Each row was made from one path, in order. Every step used is in the known rows, and no mark comes twice. Write each row's path.
In the rows, 128 means zero.
Known rows
S, J: [149  85  79 149  73 133 163 147 127 138  96 150  97 114 151 134  87]
S, B: [158  92  86 155  83 108 153 146 131 145 120 150  88 116 164 110 106]
E, J, S, B: [167 105  75 135 108 119 125 167  96 135 112 135  76 127 166  88 106]
Y, E, C, B, S, J: [170 114  87 135  98 140 175 164 156 116 139 131  90 110 156 107  99]
X, J, S, B, C, E: [144  93  81 126  36 134 165 136 103 140 119 192 118 104 163 150 119]
J, S, B, C: [153  97  78 154  52 105 154 154 112 156 137 183  79 118 165 122 106]
S, B, C: [151  93  80 151  43 105 162 143 146 142 140 173 114 118 167 131  98]
S, B, C, E, J: [138  99  75 116  69 130 162 141 160  90 139 130 159 121 164 121  93]
Y, E: [142  80  84 124 105 134 116 158 160 148 130 129 129  96 157 112 100]
J, S, B, C, E, Y: [124  90  67 129  72 132 159 148 143 116 149 164 134 106 163 106 103]
X, J: [152  78  82 128  75 141 136 149 113 161  92 166 139 112 161 147  96]
B, S, J, E, Y: [133  67  76 156  70 179 142 181 122 107 114 170  96 120 164 134  90]
Y, E, C: [137  97  66 125 131 134 101 167 171 150 141 128 162 105 163  94  95]
B, C, E, J: [124  85  70  98  84 145 151 148 167  92 134 124 197 125 160 128  76]
C, E, J, S, B: [149 103  76 117 118 132 144 150 111 107 117 121  99 119 160  88 113]
J, E: [127  79  82 155 105 151 107 159 120 129 117 158 115 116 169 124 107]
J, E, C, B, S: [153 106  86 154 127 148 142 167 123 102 149 151 103 136 177 103 107]

Write each row's path
[153 105  78 121  75 128 111 176 135 137 146 143 109 105 165 100 107]  Y, E, J, S, B, C
[174 112  83 150  92 129 198 156 131 111 126 143  83 132 157 113  89]  E, C, B, S, J
[155 117  81 138 143 117 151 142 145 125 136 124 136 127 165  86  93]  E, C, B
[161 106  79 123 116 130 100 175 120 141 125 119  82 104 161  80 118]  Y, E, J, S, B
[164  75  81 147  50 136 188 166 121 134 104 162  75 125 152 148  83]  B, S, J
[131  86  77  99 123 149 142 148 151  94 114 102 172 123 157 107  87]  C, E, J
[145  88  81 102 123 147  99 172 158 127 124 101 156 108 158  98  89]  Y, E, J
[144 118  82 170 125 156 141 145 119  98 119 148  97 117 167 106 109]  S, J, E, C, B
[147 113  88 145 127 160 110 149 107 125 115 162 140 119 177 116 119]  X, J, E, C, B
[141  89  66 167  82 165 138 184 114 116 118 173  92 130 170 135  96]  B, S, J, E, C
[119  75  76 158  92 176 117 164 128 112 104 158 120 106 163 122  97]  S, J, E, Y
[161  95 104 165  73 157 179 155 103  93 118 161  45 120 162 137 113]  C, B, S, J, E
[127  96  63 170 108 163 115 165 121 120 108 161 115 118 167 121 102]  S, J, E, C
[122  93  64 159 135 152  90 168 127 128 127 156 145 123 176 107 101]  J, E, C
[127  93  68  96  90 148 138 158 135 106 132 139 163 125 158 119  85]  B, C, E, J, S
